Known rows, with every way that one mark hangs from another
mozakil(zusul(pizuf)): [ 19.1  26.7 -15.2 -13.6 -17.0   1.5 -12.1   8.6  10.8 -12.6 -20.3  -5.8
   1.4  -1.1  28.0   5.2]
bebiv(fovo): [ 15.9  17.3 -23.8 -11.0   0.4  -5.1 -19.7   6.8  -4.1  15.7  -9.7  -2.0
   4.8   4.3 -12.5  -5.8]
mozakil(zusul(pavu veza)): [ 11.4  22.2 -15.5  -8.4   6.7  -8.8 -19.8  -2.2   2.7 -17.5   1.2   4.6
  12.6  -9.3  16.3  -8.9]
bebiv(fovo mozakil): [ 12.4  18.9 -17.4  -0.5 -11.1  -6.2 -23.5  20.9 -23.7  15.1  -7.4  -3.4
  17.0   9.8 -10.6   4.0]
zate(zusul(mozakil pavu pizuf semo veza)): [ -7.3  36.4 -34.0  -0.4  20.4   9.6  -4.5  41.9  41.3 -39.3 -31.1 -54.9
  -7.2 -13.7  17.7  -5.9]
bebiv(fovo mozakil(zusul(pizuf semo zate))): [ 13.4  39.1 -31.0 -26.8  -6.7  -9.9 -16.1  24.9  20.1   7.4 -31.5 -17.2
  24.1   7.8  13.8  -3.4]
mozakil(zusul): [13.6 12.7 -5.3 -9.4 -7.2 -3.3 -7.6  1.6 -8.8 -2.1 -8.2  3.6  7.1 -3.6
 13.4 -0.3]
bebiv(fovo mozakil(zusul(pavu pizuf semo veza zate))): [ 10.9  48.7 -41.6 -25.9   6.8 -15.6 -28.0  20.7  31.5  -8.1 -22.4 -16.4
  29.7   1.9  16.6 -12.6]
vilen(zusul(mozakil pavu pizuf semo veza)): [ -4.7  21.9 -29.1   5.3   8.5   1.6  -4.0  29.8  48.8 -30.5 -32.1 -30.0
   1.6 -16.5  23.5   7.7]
mozakil(zusul(pavu)): [ 11.0  26.0  -4.7 -18.0  -6.2 -12.2 -21.8  -4.6   4.5   7.3  -0.1  11.4
   9.9  -7.2  13.6 -11.0]
mozakil(zusul(pavu pizuf semo veza zate)): [  9.5  36.6 -23.0 -23.4  10.8  -5.8  -9.9   6.6  54.2 -26.5 -23.6 -16.3
  10.8  -8.7  21.5 -15.9]
feli(fovo): [11.4 16.5 -6.5 -2.7 -2.1  0.7  0.5  8.4 -4.5 15.9  2.1 -4.9 -0.5 10.3
 -1.7 -5.4]
vilen(zusul(mozakil pavu veza zate)): [-19.7  30.7   7.4  13.0  26.1  -7.6 -21.2  11.5  18.6 -16.5 -16.7 -14.9
  24.5 -34.9  -4.9 -11.9]
mozakil(zusul(pavu pizuf semo)): [ 17.2  28.4 -26.4 -29.7 -12.4  -5.7  -7.9   8.8  45.3  -4.5 -20.7  -6.1
  -2.2   2.1  31.3  -4.8]
semo(zusul(mozakil pavu pizuf veza zate)): [-19.6  40.9  -8.5   4.2  41.7  -7.3 -19.5  15.4  39.2 -34.1  -6.4 -21.9
  23.0 -46.7  17.6 -23.0]
zusul(pavu pizuf semo veza zate): [  6.7  31.1 -16.7 -11.9  12.2   1.9  -6.6  10.6  61.8 -27.2 -25.6 -23.2
   1.9  -7.5   3.2 -14.7]
zate(zusul(pizuf veza)): [  7.0  29.3 -26.3   5.6   6.6  16.1 -18.0  29.3   4.2 -37.2 -38.2 -40.7
 -13.2   0.3   9.1   9.5]

Rows
[  3.0  24.9 -27.6   2.4  11.3   5.7   6.4  27.6  53.9 -39.9 -12.8 -34.0
   1.3 -15.7  20.0  -7.6] => zusul(mozakil pavu pizuf semo veza)
[-11.7  29.1 -23.2   7.9  30.2  -4.7 -15.8  19.8  27.9 -36.8  -2.1 -19.6
  12.2 -37.6  29.4 -10.3] => semo(zusul(mozakil pavu pizuf veza))
[  3.4  26.1  -1.9 -28.9   8.1 -13.9  -7.2  -2.6  37.1   8.5 -13.2   0.6
  13.6  -9.4   4.2 -22.7] => mozakil(zusul(pavu semo zate))
[ 19.9  22.8 -26.3  -3.9  -4.1   5.0 -10.7  10.7   8.8 -37.7 -18.9 -12.9
   3.8  -2.5  30.3   6.4] => mozakil(zusul(pizuf veza))
[-13.4  34.3 -13.2  10.7  27.6   3.2 -18.1  28.3   0.5 -27.7 -10.5 -36.9
   4.8 -23.4   0.0 -12.5] => zate(zusul(mozakil pavu veza))
[-13.7  26.3 -13.6  -6.0  17.0   1.1  -1.3  33.2  24.5  -4.3 -19.9 -38.0
  -4.4 -14.2   0.2 -13.4] => zate(zusul(mozakil pavu semo))
[ 14.7  -2.7 -28.2  -7.1   7.8   1.1  12.1  11.0  11.9 -28.0 -14.6 -11.7
   3.2   2.1  18.5   2.6] => mozakil(zusul(semo veza))
[-12.0  26.1   7.6  -7.4  19.1  -5.4   5.9  14.2  47.4  -2.2  -6.9 -19.7
  14.4 -25.3  -9.2 -28.0] => zusul(mozakil pavu semo zate)
[-14.2   1.4 -13.7  21.2  37.9  -0.3   2.4  20.1  -3.2 -35.7   2.7 -18.3
  14.8 -34.4  14.2  -4.9] => semo(zusul(mozakil veza))
[  7.3  17.5 -38.3  -2.2   9.4  17.5  -0.3  36.2  26.1 -38.1 -46.6 -49.6
 -19.8   7.7  11.5  11.2] => zate(zusul(pizuf semo veza))
[ -0.6  17.2 -28.0  -6.9  19.9   3.5 -10.1  22.8  20.0 -18.8 -26.2 -32.4
 -11.5   1.3  -2.5  -4.9] => zate(zusul(pavu semo veza))
[-20.6  44.6   2.1  -5.4  28.5 -11.1 -21.1  13.5  40.2  -9.1  -8.3 -14.9
  19.6 -44.5  15.0 -24.9] => semo(zusul(mozakil pavu pizuf zate))
[ 12.4  10.5 -27.8 -15.6   9.5  -7.2  -1.8   4.8  24.4 -19.2  -6.6  -4.1
   6.2  -1.7  19.0  -8.2] => mozakil(zusul(pavu semo veza))
[  5.7  11.4 -28.6  11.1  10.1  15.3  20.3  33.9  41.1 -49.2 -20.4 -41.8
  -1.5 -11.7  19.5   2.5] => zusul(mozakil pizuf semo veza)
[-17.4  27.3  -9.0  12.8  39.9   1.8  -5.6  22.1  26.2 -43.6 -14.1 -29.9
  19.4 -42.6  17.3 -12.8] => semo(zusul(mozakil pizuf veza zate))
[ -6.7  51.8   9.0  -4.0   6.9  -2.5 -16.8  14.2  44.3 -11.6 -11.0 -20.8
  15.4 -30.0   2.9 -23.8] => zusul(mozakil pavu pizuf zate)
[ -2.2   8.3 -29.5  14.3   6.9  11.0   9.6  36.3  35.9 -39.8 -40.0 -38.2
  -1.6 -12.2  23.3  18.1] => vilen(zusul(mozakil pizuf semo veza))
[ -3.7  26.4  -2.9  -2.3   8.5   8.7  15.6  27.0  53.2 -21.6 -27.0 -37.7
   5.9 -18.9   5.3 -11.8] => zusul(mozakil pizuf semo zate)
